Each row was made from one walk, in order. Every step used is in the known rows, and no mark comes twice. Write each row's walk.
(in the rows, 128 means zero)
Known rows:
B > W: [149 115 174 150 157 134 174 166 124 131 113 157 163 146 137 105 162 134
 105  79 119 102 163 196 132 129 106 126 111  67  93]
G > V > F > W > B: [161 135 119 125 180 105 181 173 122  69  77 128 127 134  94  76 147 100
 150  71 153  82 166 132 135 128  94  86 153  93 114]
G > V: [142 113 137 153 181 101 187 139 113  91  77 138 141 138 106  83 159 117
 125  88 139  94 157 157 133 126 129  90 140  85 116]
U > W > G > V: [120 110 135 169 137 111 184 150 102 129  78 132 174 173 129  65 144 150
  95  94 118  97 184 136 122  93 124 105 116  80 112]
Z > W > F > V: [184  76 131 159 166 144 154 168 148 102 100  98 130 142 138  95 142 136
 124  59 149 131 145 138 121 165 129  96 108  87 137]
G > W > B: [181  99 136 155 196 143 186 118 154 111 107 145 167 147 111 122 178 166
 149  88 148  79 191 133 133 196 127 108 136  98  81]
J > G > V: [160 104 123 153 173 148 183 144 103  77  93 129 122 149 104 101 144 110
  93 105 107  95 146 168 131 117 109  97 129 105  68]
Z > W > G: [147  84 129 199 181 150 159 156 108 105 106 103 142 152 137  87 163 134
  86  80 129 142 162 147 124 137 114 113  95  94 113]
W > F: [155  99 136 159 148 152 147 144 155 101  90 118 161 123 138 109 131 111
 115  63 161 116 152 139 147 174 130  96 124 106 117]
C > U > W > G > J > Z: [148 118 136 186 107 125 200 155  77 158 108 152 176 139 126  88 127 144
  72 104 136 138 164 149 101 130 121  88 111  67 106]
G > J: [171  99 167 187 166 108 178 145 110 104 132 149 145 108 112 101 172 109
  96  81 168 102 161 192 123 144 106 106  99 124  85]
W > Z > J > G: [114  90 130 157 164 184 151 119 140  99 120 120 151 145 125 111 131 138
 139 101 105 125 108 136 172 151 145  89 140  62  88]
G > J > Z: [187 120 175 222 169  99 170 141 109 119 141 158 146 118 108 102 174 107
 102  90 181 102 166 181 133 159 121 106  97 113  72]
J > Z > W > G: [165 123 148 238 180 126 152 144 102 130 119 131 145 160 129  93 165 132
 100  89 146 134 164 138 143 161 140 113  98  80  94]
J > Z > W > B: [185 107 146 224 197 136 172 138 125 114 129 135 128 157 133  95 177 145
 119  74 146 128 168 139 147 183 136 107  91  89  86]
C > U > W > F: [149  93 125 143  98 146 193 155 109 141  97 140 171 127 136  92 107 145
  88  85 129 136 149 134 103 141 128  73 121  68 127]
V > F: [147 131 132 143 164 114 148 172  92  94 115 159 150 138 121  69 126 105
 118  67 150  86 142 130 151 140 109 107 117  90 113]
F > V > G > J: [167 153 157 165 166  90 172 181 108 126 101 158 157 153 115 111 135 140
 150  53 151  91 144 197 127 151 113 134 115  77 145]
G > W > U: [162  90 127 144 177 122 168 107 130 102 103 135 179 131 115 127 150 161
 120  78 156  89 165 118 127 165 139  92 127  74  93]
Z > J > G > V > F > W: [129 139  96 144 176 158 146 138 106  93  96 139 116 140  90 111 128 117
 128  99 116 102 142 155 153 133 119  93 167  72  76]
F > V: [154 142 158 141 171  77 179 165  94 132  92 163 146 146 123  99 149 163
 145  65 128 108 138 172 146 151 132 125 114  58 129]
V > G > J: [158 124 151 201 165 140 156 159 124 101 122 144 170 134 116 112 134 101
 118  54 160  89 158 199 119 147 100 123 103 120 125]
C > U > W: [140  98 134 145 110 130 204 152  86 143 105 154 168 128 129  85 119 155
  86  92 113 137 151 147 106 130 126  79 109  63 121]
Z > W: [162  66 142 177 182 144 165 149 120  94 120 114 127 136 132  87 161 135
 105  69 126 135 148 150 124 147 125  99  87  95 118]
F > V > G: [151 159 150 152 167  96 166 178 106 131  88 161 159 161 123 109 126 153
 157  49 132  96 137 184 137 153 124 136 119  64 153]
Z > J > G > W > B: [140 121 101 163 190 181 153 111 123 111 113 150 137 155 105 133 148 152
 124 110 114  99 158 157 154 172 132 108 156  78  55]
Z > W > U: [159  51 117 169 186 141 169 135 117  72 116  98 131 135 148  95 153 147
  84  46 139 142 142 137 123 139 119  85  77  84 118]
C > U: [141 108 134 156 134 134 196 147  84 130 108 157 160 114 124 105 129 132
  87  87 124 146 136 160 116 155 120  86 114  68 120]
Z > J > G > W > F > V: [146 132 103 152 172 168 139 123 127 123 100 145 139 154 103 134 129 149
 134 110 124  96 147 150 150 170 146 105 168  64  73]
G > W: [164 106 149 153 173 127 162 122 133 124 107 149 177 132  98 120 161 149
 140 100 144  79 174 131 130 172 143 103 137  86  90]
F > W > G > J: [151 137 156 166 148 124 161 167 118 105  97 114 149  96  97 127 159 103
 116  72 142 137 178 167 134 134  76 114 125 113  88]
V > G > W: [151 132 138 177 170 151 146 144 141 116 103 143 190 152 107 126 127 127
 148  69 144  75 167 157 122 168 125 122 131  95 128]
C > U > W > B: [150  95 124 146 126 142 221 148 100 135 105 152 160 140 137  89 133 164
  91  82 117 135 161 147 107 146 113  83 106  69 114]

Which walk is each row?
[141  95 139 149 171 156 149 109 159 124 113 135 184 139 101 122 147 158
 169 112 138  88 147 108 150 179 162  90 161  60  96]
G > W > Z > J
[168 121 113 131 165 145 170 169 102  64  91 123 115 140  93  96 128  93
 110  94 115  89 145 150 130 110  91  93 142 107  70]
J > G > V > F > W
[171 155 141 148 179 107 175 166 130 132  87 158 166 171 116 120 137 167
 176  56 141  77 160 169 131 176 124 136 132  64 141]
F > V > G > W > B
[194  82 130 175 164 150 151 177 155  97 106  93 134 143 136 102 134 123
 125  53 165 119 149 153 111 164 119  99 109 100 143]
Z > W > F > V > G > J
[167 123 142 142 147 120 156 163 148 119  80 127 156 135 137 111 128 134
 141  59 162 109 142 145 145 175 134 106 135  82 133]
W > F > V
[175 118 141 226 169 139 152 154 125  99 129 129 162 146 123 114 132 107
 108  48 173  99 158 183 116 153 109 114  94 109 121]
V > G > J > Z > W > U
[165 117 111 143 172 144 171 161  96  70  96 133 119 153 103  87 132  97
 100 100 116  82 143 153 132 113 102  95 137 103  73]
J > G > V > F
[120  77 138 146 130 159 166 135 133 119 113 127 163 160 132  80 123 167
 128  95  95 108 138 123 150 114 146  87 120  63  98]
U > W > Z > J > G
[126  70 160 144 126 137 178 142 137 118 111 127 176 152 139  71 132 163
 129  82 104 108 144 119 143 114 143  90  99  72 115]
U > W > Z
[162 110 163 146 142 156 158 170 156 126 102 135 167 144 146 112 144 119
 111  71 142 104 164 179 131 147 108 115 125  76 100]
B > W > F
[144 116 141 171 162 165 145 141 157 112 106 130 196 154 112 124 120 131
 164  72 140  81 149 142 130 168 133 114 139  86 135]
V > G > W > Z
[135  83 138 140 104 144 204 150 104 137 109 141 174 130 134  84 113 157
 102  94 109 142 134 129 114 131 133  70 114  53 126]
C > U > W > Z
[135 133 162 172 155 140 170 171 111 141 101 147 177 164 144 104 163 129
  88  91 123 110 176 192 132 122  94 140 118  67  90]
B > W > G
[118 137 124 189 174 114 175 146  94 114  66 128 167 160 120  89 161 117
  94  98 141 109 173 154 138 123 112 115 138  86 108]
W > G > V
[163 150 136 144 171  96 166 163 115 127  84 155 173 164 118 122 123 167
 163  50 145  84 148 161 128 160 132 127 130  55 148]
F > V > G > W > U
[174  99 130 154 170 166 165 133 118  99 114 137 147 143  99 127 145 132
 106 111 109  87 158 151 129 151 119 108 130 106  50]
J > G > W
[148 108 138 125 157 119 166 144 123  75  94 111 141  87 113 131 142 131
 119  34 133 147 151 142 144 136  92  92 110  88 103]
F > W > U
[178 100 137 149 157 148 147 127 168 118  94 126 180 128 110 127 143 135
 144  93 167  80 174 116 126 190 147  94 153  94 102]
G > W > F
[153 139 124 122 168  97 170 174 112  76  75 132 131 126  89  75 138  92
 146  76 149  84 157 131 134 117 103  82 154  88 120]
G > V > F > W
[196 100 168 228 174 111 167 147 113 112 147 141 132 123 111  98 176 110
  99  88 180 111 164 175 121 157 120 102  91 114  80]
G > J > Z > W
[149 141 152 237 166 113 163 149  90 131 113 141 168 147 121 102 169 111
  78 101 171 116 178 170 137 143 110 127 110 107  78]
W > G > J > Z
[174  88 114 147 171 164 168 122 115  82 111 128 148 143 111 132 137 140
  90  97 118  92 152 142 126 145 118  97 122  99  50]
J > G > W > U
[181 132 164 148 138 139 159 192 158 134 101 138 169 152 140 117 136 120
 129  63 158  89 161 198 117 147 101 126 132  74 121]
B > W > F > V > G > J
[166 123 143 233 184 121 159 144 104 125 110 127 142 165 122  89 166 126
 106  96 150 127 167 136 139 154 143 104 110  77  99]
J > Z > W > G > V
[154 142 138 122 153 116 144 186 106  84 109 142 137 108 101  87 123  96
 140  56 145 101 150 126 148 135  88 101 125  93 109]
V > F > W
[150  83 140 152 156 134 204 141 129 115 106 144 154 162 145  75 160 176
 116  63 112  98 185 144 135 135 114 107  89  98  97]
U > W > B
[149  84 143 147 117 138 163 149 145 122  94 124 171 145 141  81 123 147
 111  66 133  99 170 127 129 130 136  92 107  94 116]
U > W > F
[141 104 167 124 145 142 162 154 154  89 104 105 149  91 102 125 142 122
 164  63 114 144 135 130 156 144 106  91 127  87 106]
F > W > Z
[154 130 121 117 154 114 145 177 104  68 104 132 139 108 112  93 116 106
 125  40 153 108 145 117 148 129  85  93 119  85 110]
V > F > W > U
[122  89 127 140 108 150 196 142 104 143 108 144 172 135 133  88 111 161
 105  98 108 142 130 129 117 136 139  69 126  43 125]
C > U > W > Z > J
[123 148 114 180 170 110 166 164  87 106  71 131 166 164 119  74 145 105
  98  95 151  96 169 139 139 117 104 112 144  85 112]
W > G > V > F
[170 125 164 134 143 134 164 184 151 138  95 143 165 151 146 114 142 134
 128  68 143  97 160 183 129 148 113 122 134  59 114]
B > W > F > V
[155 109 141 143 118 125 163 169 142 132  86 129 172 159 141  86 110 156
 135  58 133  91 163 140 126 131 135 103 114  79 140]
U > W > F > V > G
[133 121 107 162 180 173 143 111 114 119 112 152 139 148  99 131 141 143
 122 115 116 100 151 155 151 160 141 103 154  71  60]
Z > J > G > W
[176 129 137 160 144 128 149 175 156 114  85 126 164 139 132 119 116 116
 144  49 176  98 147 163 129 176 122 110 133  95 147]
W > F > V > G > J
[133 113  96 160 182 172 144 104 112 106 111 144 141 148 108 134 133 152
 111 104 119 104 146 150 151 158 139  96 151  65  62]
Z > J > G > W > U
[151 130 141 116 147 129 142 185 125  78 112 128 145 112 104  87 117  99
 157  58 141 106 133 110 157 134  94  92 132  85 115]
V > F > W > Z
